What can hang from each mark:
N: C T
T: C N Y
L: C M N T
Y: L
M: T
C: L T

Each row was made from one small tree. The marks that hang from a mark follow it in brackets, in alphabetical order. Every link used is in the known rows. Write each row's tree.
Known rows:
M[T[Y]]: [  0 -10  -7 -13   0  31 -16 -23   4 -26 -23  37 -25 -13  15   0  32   1
  25  15 -23]
M[T[C N]]: [-23  17   0   5  27  39  -3 -30  30  53 -20 -55  43 -20 -38  17  -8 -30
 -43  -1 -49]
T[Y]: [ 11  -3  -6 -12  16   8 -10   0  -4 -38  13  23 -25   4  20 -16  12  -3
  37  23   6]
L[C T]: [ 67  32  24   2  38   1  58   9  12 -27 -21 -11 -36  28 -16  -6  25  26
 -23 -21 -24]
T[C[L[M]]]: [-30  -4 -32  21  36 -22  11 -15   1  16  51  10  36 -27 -32  -2 -16 -12
 -16 -23  16]
T[C Y[L[M N]]]: [-40 -18 -24   5 -27 -24 -46  28   1  -8  38  15  75 -12   0  12 -45 -15
   2   0  18]
N[C]: [ 30  10  31  -5  40  -7  27  -2  12 -20   5 -23 -68  14 -14 -12  22  -1
  18  17  -1]
N[T]: [  3  43  28 -13   4 -20  28   1  14   1   5 -12 -22  33  -8 -27 -20  13
   8  17 -15]
N[C[L[M]] T[Y]]: [-14 -18  -2  21  -4 -49  -2  -9 -35  10  18  18 -29  12  36 -34  10  37
  21  26  -5]
M[T[C Y]]: [-11  -9 -16  -5  12  32 -19 -24  14   0 -17   1   7 -29   3   7  23  -5
   1  13 -53]
L[C M[T[Y]] N]: [ -7 -27  -5  33 -40  -5 -29 -12 -30 -10   3  44  14  -8  15   2  16  12
  10  13  10]
N[C T]: [ 21  28  49  -6  16 -29  32  -1  11  10  -6 -36 -64  39  -1 -29   2  21
   8  35 -29]
C[L[M] T[N Y]]: [-25 -34 -53  -2 -19  10 -18 -18 -51  44  35   5  36 -34  24   5 -10 -31
  -5 -24  63]
N[T[Y]]: [  2  16  12 -14  -6 -18   1   2  -8 -12   1   8 -20  32  34 -34  -9  20
  23  39 -27]
Y[L[C[T] M]]: [ 15  12  13 -21 -35  12  12  25   0   5   3  -3   0  -8  -5  46 -13 -26
   5 -38  40]
L[C M]: [ 13  16  13  12   5 -11  11   7  -5 -21  21   8  -6  14 -12  -6  -1  10
  12  -7  19]
Y[L[C[T] M N]]: [  7  -4  14  -8 -49 -16   6  24 -13  17  25  -2  22  -9 -13  46 -30 -32
  -9 -32  65]
M[T]: [ -3  14   7 -11   6  28  19 -18  30 -12 -19  20 -28  -9 -25   5  18  -3
  12  -7 -12]
L[C]: [ 41  22  36  10  36  -5  27  -6   9 -12   4 -16 -37  13 -15   4  16  -7
   9  11  -8]
M[T[N[C] Y]]: [  3 -20  15   7   9  34 -22 -25  -3  16 -47 -33 -24  -6  21   0  37   1
   5  32 -40]

Which tree is each row?
[ -8  14   5  -3  13 -17 -10   0   0  15   7 -30  12  12  22 -29 -17  10
  -3  41 -60]  N[T[C Y]]
[-17 -17  -8  19  14  -7  11 -31   2   7  -3  29 -35 -28 -23   5  36  16
   7 -18  11]  N[C[L[M[T]]]]
[ -7   4   8   9 -20  14 -46  23  -8  -1 -17 -13  52  11  17  18 -18  -9
   5   6  -2]  T[N Y[L[C M]]]
[ 20 -12 -25   8  20 -15   7   9  -4 -12  19  -3  30   1   5 -19  -8  12
 -34   0 -14]  L[N T[C Y]]
[ 40 -26   7 -28   2  19   6  -2 -27  -1   2 -22 -70 -12  40   7  36 -14
  21   9  17]  N[C[T[Y]]]
[-19 -53 -51   8 -31 -29 -10 -14 -59  21  68  51  25 -36  22   3 -11 -23
   6 -24  95]  C[L[M N] T[Y]]
[  6  23  61   2 -11 -57  20  17  19  14  -5 -33 -22  35 -15   2 -33   2
   2  26 -12]  Y[L[N[C T]]]
[ 21  12  -8   8  29 -22  38  11  17   3  24 -21  26   7 -35 -10 -21   5
 -53 -20  -8]  L[N T[C]]
[-14  -3 -51   5   6  18 -19  18  -8  11  -2 -24  72  10  14 -28 -18  17
 -46 -20 -22]  L[M T[C N Y]]
[ -5 -31   0  24  32  13  -9 -50 -18  40 -35 -18 -23 -28  14  11  46  -9
  -3  24 -28]  M[T[N[C[L]] Y]]
[-33   8  -2  -2 -31 -27 -11  30  17 -24  36  37  40   6 -34   9 -48 -11
  15 -19  58]  Y[L[M N]]
[  5 -23  -6 -41 -45  15 -24  31 -18 -12  -6   7 -26 -12  41  27  11 -13
  32 -11  36]  N[C[T[Y[L[M]]]]]
[  9 -12  26  12 -23   2 -20  -3   6 -11 -36  21   7 -11   6  48  12 -11
  13  18 -25]  M[T[Y[L[C N]]]]
[-45   3  -3  -2 -50   1 -18  14  26  -9   1  50  42  -8 -36  31 -32  -4
   9 -27  37]  Y[L[M[T] N]]
[-16  -5  -8  -4  -1  46 -29 -27   3  13 -34  -5  12 -13   9   1  13 -12
   4  19 -24]  M[T[N Y]]
[  2  20 -36  -6  18   0  29  27  24 -14  14   0  32  11 -24 -21 -15  25
 -40 -45  -5]  L[M T[C]]
[ 12  15  -5   6  14  10  20  21   5   4 -17 -32  -3  30 -10 -30  -1  29
 -33 -24   9]  L[M T[N[C]]]
[ 40  -4   3  -2  34  15   9   7  -7  -6 -37 -43 -25  28  23 -33  25  24
 -17  11 -28]  L[T[N[C] Y]]
[-39  17  -5 -18 -40  28  -8  13  41 -23 -24  44  19 -11 -27  29 -12   0
  19 -34  12]  Y[L[M[T]]]
